Each row was made from one walk, in order. Every step used is in the known rows, and no mark comes twice. Write each row's walk.
Known rows
rekaz/lofek: 2.1 4.6 15.0 -11.8 9.3 -15.0 11.3 -10.9 -18.1 -9.9 -18.3 -1.4 26.1 45.4
 9.7 -31.4 27.2 -11.9 -23.7 5.1 -41.6 -10.9 -15.4 -0.4 2.9
lofek/rekaz/pemu/rigabu: 9.0 11.0 5.6 0.0 23.9 -35.1 6.1 -3.4 -26.9 26.2 -2.2 -26.7 26.3 19.7 8.1
 -10.9 26.5 -4.0 -14.0 23.2 2.5 -26.3 -14.6 0.7 -1.1
lofek/rumo/pemu/rekaz: 18.4 33.3 13.1 -4.9 31.9 -31.8 14.4 -20.7 -18.3 6.7 -3.8 -10.8 28.4 26.1
 17.9 -3.3 20.7 9.2 -15.4 28.0 -7.4 -34.1 -11.9 -22.0 4.5
lofek/rekaz/pemu/rigabu/nimo: -5.4 15.1 12.9 3.0 24.9 -55.2 9.9 15.0 -22.0 17.1 -12.7 -9.2 38.9 38.1
 3.5 -22.3 19.6 -0.8 -19.1 11.7 11.4 -24.5 -1.7 7.0 -28.2
kepa/lofek/rekaz/pemu/rumo: -3.5 25.3 15.1 -18.0 27.2 -12.5 9.4 -19.6 -3.2 33.9 -9.9 -19.0 12.9 52.7
 -1.0 -14.8 21.0 14.0 -13.9 22.5 -6.4 -18.1 -4.2 9.4 1.4
dedal/pemu/rumo/lofek: 16.9 50.6 -2.8 -18.2 -1.0 -11.5 21.0 -11.1 -9.0 1.0 -10.5 11.1 23.2 22.7
 10.9 -31.0 16.5 6.9 1.5 2.5 -4.5 -7.3 -21.4 -6.0 21.7
lofek/rumo/pemu/rigabu/nimo/kinud: 9.7 21.3 23.7 12.9 3.5 -56.9 7.1 -0.1 -25.1 -27.3 -18.7 5.9 47.2 19.9
 18.9 -29.4 16.1 14.8 -5.0 7.1 -4.0 -20.7 -4.4 3.7 -28.3
rigabu/nimo/dedal/pemu/kepa/lofek/rumo: 15.9 26.4 13.9 4.3 27.2 -27.5 9.4 24.2 14.4 -13.2 16.3 29.1 23.9 43.9
 -7.8 -29.2 9.5 23.9 -8.9 5.1 43.8 -18.3 -8.8 10.4 -7.7
rumo/lofek/rekaz: 2.6 25.7 17.2 -24.1 7.2 -31.7 3.3 -4.6 -14.0 -18.2 8.1 -7.6 20.5 45.4
 19.9 -15.6 11.4 1.6 -29.8 2.1 -11.7 -13.0 6.2 6.2 30.0
rumo/pemu: 10.1 23.8 18.0 -21.3 -6.9 -10.8 11.0 -26.1 -14.4 0.7 -7.0 6.6 40.4 31.8
 17.3 -16.7 24.9 -4.5 -9.7 10.1 -36.2 -15.3 -15.9 -3.8 -17.9
kinud/nimo/dedal/pemu/rigabu: 14.6 34.7 14.5 12.0 24.2 -24.6 14.2 13.8 -8.6 18.3 9.9 39.6 34.5 -0.7
 -4.3 -29.5 18.8 5.6 18.7 7.2 39.8 -8.6 -30.8 -25.4 -2.9
nimo/dedal/pemu: 8.4 26.6 25.9 -6.0 17.5 2.8 19.7 -11.0 -5.4 -17.3 5.3 27.7 33.1 14.5 4.0
 -30.2 14.1 -0.8 9.3 -10.0 12.2 -1.2 -19.4 -14.4 8.6
nimo/kinud/pemu: -6.8 16.8 26.0 -18.8 5.9 -24.6 14.2 -34.9 -3.8 -40.3 -6.1 8.7 43.0 36.3
 17.0 -22.4 25.8 4.5 -5.8 -5.8 -16.7 8.5 -1.0 -18.1 -5.6
rumo/pemu/kepa/lofek: 25.4 15.9 4.0 -3.8 -13.8 -9.7 2.7 -5.8 2.7 4.7 0.1 16.2 37.6 60.3 5.9
 -8.9 25.4 8.1 -19.7 25.8 4.2 -11.3 -16.4 13.5 -24.4
dedal/pemu: 10.0 27.4 9.5 -12.5 8.1 3.6 15.0 -20.1 -2.8 -2.0 9.2 22.2 35.6 26.2 1.0
 -22.9 21.6 -3.3 -9.2 7.0 2.0 1.5 -29.8 -6.3 18.0
kepa/lofek: 0.3 -0.4 22.5 -10.6 0.6 -2.5 2.9 -22.9 6.9 -0.6 10.5 11.5 32.1 79.9 -6.0
 -17.0 22.8 1.6 -24.0 28.8 2.1 -4.5 -14.3 6.8 -2.5
rekaz/lofek/rumo: 3.6 12.7 16.0 -11.5 28.4 -22.9 9.2 -6.8 -12.0 -3.7 -3.1 -13.8 12.0 31.2
 6.7 -30.1 24.4 -0.6 -25.2 10.3 -40.7 -27.2 -14.5 5.2 18.1
rigabu/nimo/kinud: -4.8 7.2 43.3 -1.0 -2.8 -34.1 12.8 -13.4 -16.8 -42.8 -25.5 17.1 50.0
 50.9 12.6 -26.3 9.2 6.6 -11.9 -6.3 -4.6 1.5 10.9 5.2 -21.0
kepa/lofek/rekaz/pemu: -8.0 10.1 16.0 -18.6 18.2 -22.5 2.6 -15.2 -6.2 19.0 6.2 -13.4 21.4 60.1
 5.5 -11.4 22.5 3.5 -27.7 19.9 -13.8 -11.6 -4.5 7.8 -2.4
lofek/rumo: 4.3 15.3 24.0 -17.0 21.4 -18.0 10.9 -20.1 -2.8 4.0 13.8 -9.0 18.1 34.2
 1.5 -15.6 17.7 4.8 -19.5 17.4 -12.5 -25.3 -10.7 3.5 18.4
rekaz/pemu/rigabu/nimo: -0.2 12.9 10.6 5.6 9.5 -48.2 16.6 8.9 -24.7 21.4 -20.8 0.6 45.0 39.9 2.5
 -25.2 22.9 -5.8 -7.5 15.2 6.7 -23.3 -11.7 -0.4 -40.9
lofek/rekaz/pemu: -5.9 17.2 20.4 -22.9 21.4 -26.1 10.9 -15.4 -19.1 15.3 -1.0 -23.5 22.8
 32.4 12.1 -9.9 21.0 -3.6 -20.3 7.1 -25.4 -14.3 -2.1 2.9 2.9
nimo/rigabu: -9.0 7.5 28.2 -12.8 23.0 -8.7 13.0 -26.6 -5.6 -24.7 -17.0 -10.9 36.5
 12.7 -0.7 -24.9 13.2 -16.4 -8.0 17.9 -10.4 -17.0 -12.8 -11.5 21.0
pemu/rigabu/nimo/dedal: 0.5 7.9 37.2 12.6 19.4 -38.6 17.3 14.6 -18.2 -13.4 -14.7 18.2 41.0 36.8
 0.5 -32.2 10.2 0.0 6.4 -1.1 30.5 -24.7 3.3 -8.5 -31.0
pemu/rekaz/lofek/rumo: 9.3 17.1 11.5 0.8 46.6 -33.9 13.6 -7.3 -19.3 -4.1 -8.5 -18.3 10.3 33.0
 10.4 -20.1 22.4 3.3 -29.1 20.9 -19.2 -30.1 -11.9 -10.3 24.2

Which walk is each row?
-1.1 31.6 18.2 -21.5 28.6 -16.6 16.4 -20.5 -13.1 33.4 -17.8 -26.8 13.8
 26.9 5.5 -13.2 19.6 8.2 -8.5 11.3 -15.4 -23.2 0.0 5.4 6.8
lofek/rekaz/pemu/rumo
-12.2 32.2 28.6 -15.6 16.8 -31.6 21.9 -22.8 2.0 -20.7 -30.3 13.6 38.6
 41.3 7.3 -31.6 18.8 18.5 4.3 -8.8 -0.4 -2.1 8.5 -9.8 -21.2
rigabu/nimo/kinud/pemu/rumo
21.0 20.6 9.7 14.9 20.7 -9.0 15.2 0.7 -15.5 -2.1 3.6 18.4 36.6 4.1 0.7
 -29.3 20.8 -2.2 12.6 6.8 35.0 -13.5 -30.8 -15.9 4.3
nimo/dedal/pemu/rigabu
11.8 12.6 1.8 -10.5 2.2 -15.3 6.6 -6.4 19.4 -4.4 9.7 15.9 32.0 72.9 -3.4
 -12.0 29.2 8.7 -21.2 17.8 23.1 -2.5 -13.0 1.7 -14.8
kinud/pemu/kepa/lofek
-16.1 25.8 32.9 -17.6 29.1 -29.6 12.7 -10.8 1.2 -2.4 -9.6 14.8 35.4 5.2
 -5.7 -27.0 11.2 -7.2 0.7 17.6 -4.7 -11.0 -13.8 -26.0 10.6
kinud/nimo/rigabu
20.6 6.6 3.3 -3.8 -4.7 -15.4 9.1 -3.6 -3.0 17.9 -5.4 -0.5 31.1 63.0 0.1
 -9.7 25.5 4.1 -18.1 22.9 8.4 -10.5 -13.7 12.9 -25.0
rekaz/pemu/kepa/lofek
6.0 6.1 31.7 16.4 -2.1 -44.7 9.8 -1.7 -23.3 -33.2 -23.5 13.2 51.9 39.0
 8.8 -26.7 13.6 6.1 -7.7 6.6 14.5 -7.6 0.9 4.3 -25.2
pemu/rigabu/nimo/kinud
6.5 18.9 15.0 15.2 8.6 -59.7 5.7 9.9 -31.9 -34.2 -31.7 2.6 42.1 18.1
 24.0 -41.2 20.4 11.7 -10.2 2.8 -27.4 -21.3 -8.3 4.5 -29.6
rekaz/lofek/rumo/pemu/rigabu/nimo/kinud
-4.7 29.4 31.1 -4.6 21.7 -16.8 22.0 4.7 -3.5 -24.5 -4.8 40.2 40.8 27.4
 1.3 -39.6 9.7 2.7 7.3 -18.2 22.0 -2.7 -9.8 -10.3 -11.6
rigabu/nimo/dedal/pemu
25.2 42.5 18.3 -1.5 11.8 -16.7 19.8 20.2 2.2 5.8 5.8 46.5 32.0 2.9 0.2
 -20.1 11.0 11.8 14.7 -9.5 39.7 -0.2 -15.3 -12.7 -4.6
kinud/nimo/dedal/pemu/kepa
10.0 19.8 19.1 17.9 3.8 -35.4 11.7 0.6 -19.1 -34.7 -18.3 26.4 53.6 23.5
 8.0 -33.1 15.3 8.2 -2.9 1.6 22.9 2.3 -12.5 -0.6 -15.2
dedal/pemu/rigabu/nimo/kinud
7.2 20.5 10.5 4.1 -1.3 -45.1 9.7 7.0 -17.7 6.7 -16.7 14.0 52.3 37.8 7.9
 -26.4 21.8 -1.1 -9.8 13.6 1.9 -25.1 -14.6 -0.6 -42.1
rumo/pemu/rigabu/nimo
22.3 10.8 10.8 -4.0 13.2 -16.2 2.3 -1.2 12.5 4.6 17.5 -2.8 16.7 57.8
 -7.3 -9.2 18.8 16.2 -26.1 29.9 18.4 -25.2 -10.7 18.6 9.2
pemu/kepa/lofek/rumo
22.3 3.1 10.4 -1.2 -6.9 -7.5 3.5 -5.0 8.8 1.3 5.6 11.6 31.0 71.4 -6.0
 -8.0 20.3 6.5 -24.5 26.3 26.5 -8.4 -10.9 17.0 -9.0
pemu/kepa/lofek
18.6 20.1 8.7 -11.1 3.2 -16.2 -6.1 0.3 6.4 -2.3 13.4 3.6 28.1 58.6 8.0
 -5.1 20.4 14.9 -33.9 17.7 8.3 -14.3 -2.9 20.5 -1.1
rumo/pemu/kepa/lofek/rekaz
9.3 26.5 6.8 -17.1 15.6 -26.3 7.5 -10.4 -18.2 -0.9 -10.2 -10.2 22.6 20.7
 21.0 -31.7 28.7 0.3 -17.9 8.0 -64.7 -28.9 -22.7 0.1 -3.1
rekaz/lofek/rumo/pemu
10.8 40.1 3.8 -21.3 -1.5 -29.5 23.2 -13.7 -25.4 19.1 -28.1 -17.1 19.3
 30.9 18.0 -24.6 19.8 1.4 2.8 4.8 -27.4 -19.8 -8.0 -1.9 -5.9
rekaz/pemu/rumo/lofek
11.0 30.7 16.2 -21.5 9.8 -21.3 9.6 -21.7 -10.0 6.3 3.3 -6.9 28.4 21.7
 14.9 -16.9 23.0 5.6 -12.0 14.9 -39.6 -29.2 -18.1 -0.6 -4.4
lofek/rumo/pemu
9.3 19.3 17.1 -7.6 -0.8 -43.0 17.5 1.2 -0.8 -39.3 -18.3 19.6 48.0 39.7
 14.3 -19.1 19.0 12.6 -9.1 -15.2 16.3 1.4 10.2 -0.9 -32.5
rigabu/nimo/kinud/pemu/kepa
5.9 38.5 14.8 -23.2 12.1 -25.6 8.9 -9.0 -9.9 -3.5 -3.8 -15.8 12.3 38.2
 15.0 -17.6 9.8 10.9 -18.8 4.7 -4.8 -18.9 6.4 8.5 31.5
pemu/rumo/lofek/rekaz
6.6 23.8 5.5 9.4 11.9 -31.0 13.2 11.0 -8.1 2.4 -3.9 27.2 48.7 32.6 -5.2
 -32.9 20.5 -0.4 -10.6 12.2 29.8 -11.8 -26.4 -0.7 -13.4
dedal/pemu/rigabu/nimo
18.3 14.1 3.9 -2.7 11.9 -25.9 6.5 -0.4 2.4 22.0 8.6 -11.8 16.4 49.5 -1.8
 -10.0 21.7 14.7 -19.5 27.3 5.1 -25.1 -14.3 16.3 -6.0
rekaz/pemu/kepa/lofek/rumo
13.5 22.6 -4.4 -0.7 10.7 -46.5 6.8 5.4 -34.8 17.3 -4.2 -27.9 25.7 21.2
 19.7 -15.9 23.8 -4.3 -15.0 16.0 -3.5 -25.0 -10.5 -0.8 1.5
rumo/lofek/rekaz/pemu/rigabu
4.0 31.7 14.9 9.8 60.5 -44.7 20.1 18.9 -17.6 -22.0 -12.6 10.4 17.3 20.5
 9.4 -40.7 13.7 10.5 -9.9 -3.4 3.7 -24.2 -8.0 -20.1 6.1
rigabu/nimo/dedal/pemu/rekaz/lofek/rumo
13.0 22.7 5.1 -1.4 22.6 -29.5 13.5 -11.8 -31.9 -8.1 -30.6 -4.2 31.6 33.6
 24.4 -21.5 28.7 -6.0 -21.0 15.0 -38.2 -18.5 -17.8 -20.6 -8.3
rumo/pemu/rekaz/lofek
16.3 28.2 9.7 -0.6 30.3 -29.4 6.8 -19.6 -9.0 6.3 2.5 -2.8 26.3 49.9 11.4
 -5.3 22.7 15.3 -22.8 38.5 -0.2 -28.2 -16.5 -16.1 -1.5
kepa/lofek/rumo/pemu/rekaz
22.8 16.2 6.1 -5.6 -4.0 -21.1 19.6 -2.4 -18.4 19.4 -16.3 -9.6 32.1 27.4
 9.3 -5.6 22.3 -2.7 -7.9 10.0 -2.3 -16.9 -9.1 8.6 -19.5
rekaz/pemu/kepa
-6.8 10.0 10.5 6.0 20.2 -50.3 2.6 16.3 -12.1 17.9 -4.4 -1.2 36.9 62.7
 -1.5 -23.4 21.6 5.5 -24.8 22.5 20.1 -21.6 -4.0 9.6 -30.2
kepa/lofek/rekaz/pemu/rigabu/nimo
-18.3 18.5 31.2 -17.1 8.1 -44.4 16.6 -17.2 -2.6 -44.4 -14.8 20.3 51.0
 48.3 15.5 -31.0 20.5 7.4 -8.2 -15.2 -9.3 7.4 8.1 -14.2 -27.7
rigabu/nimo/kinud/pemu
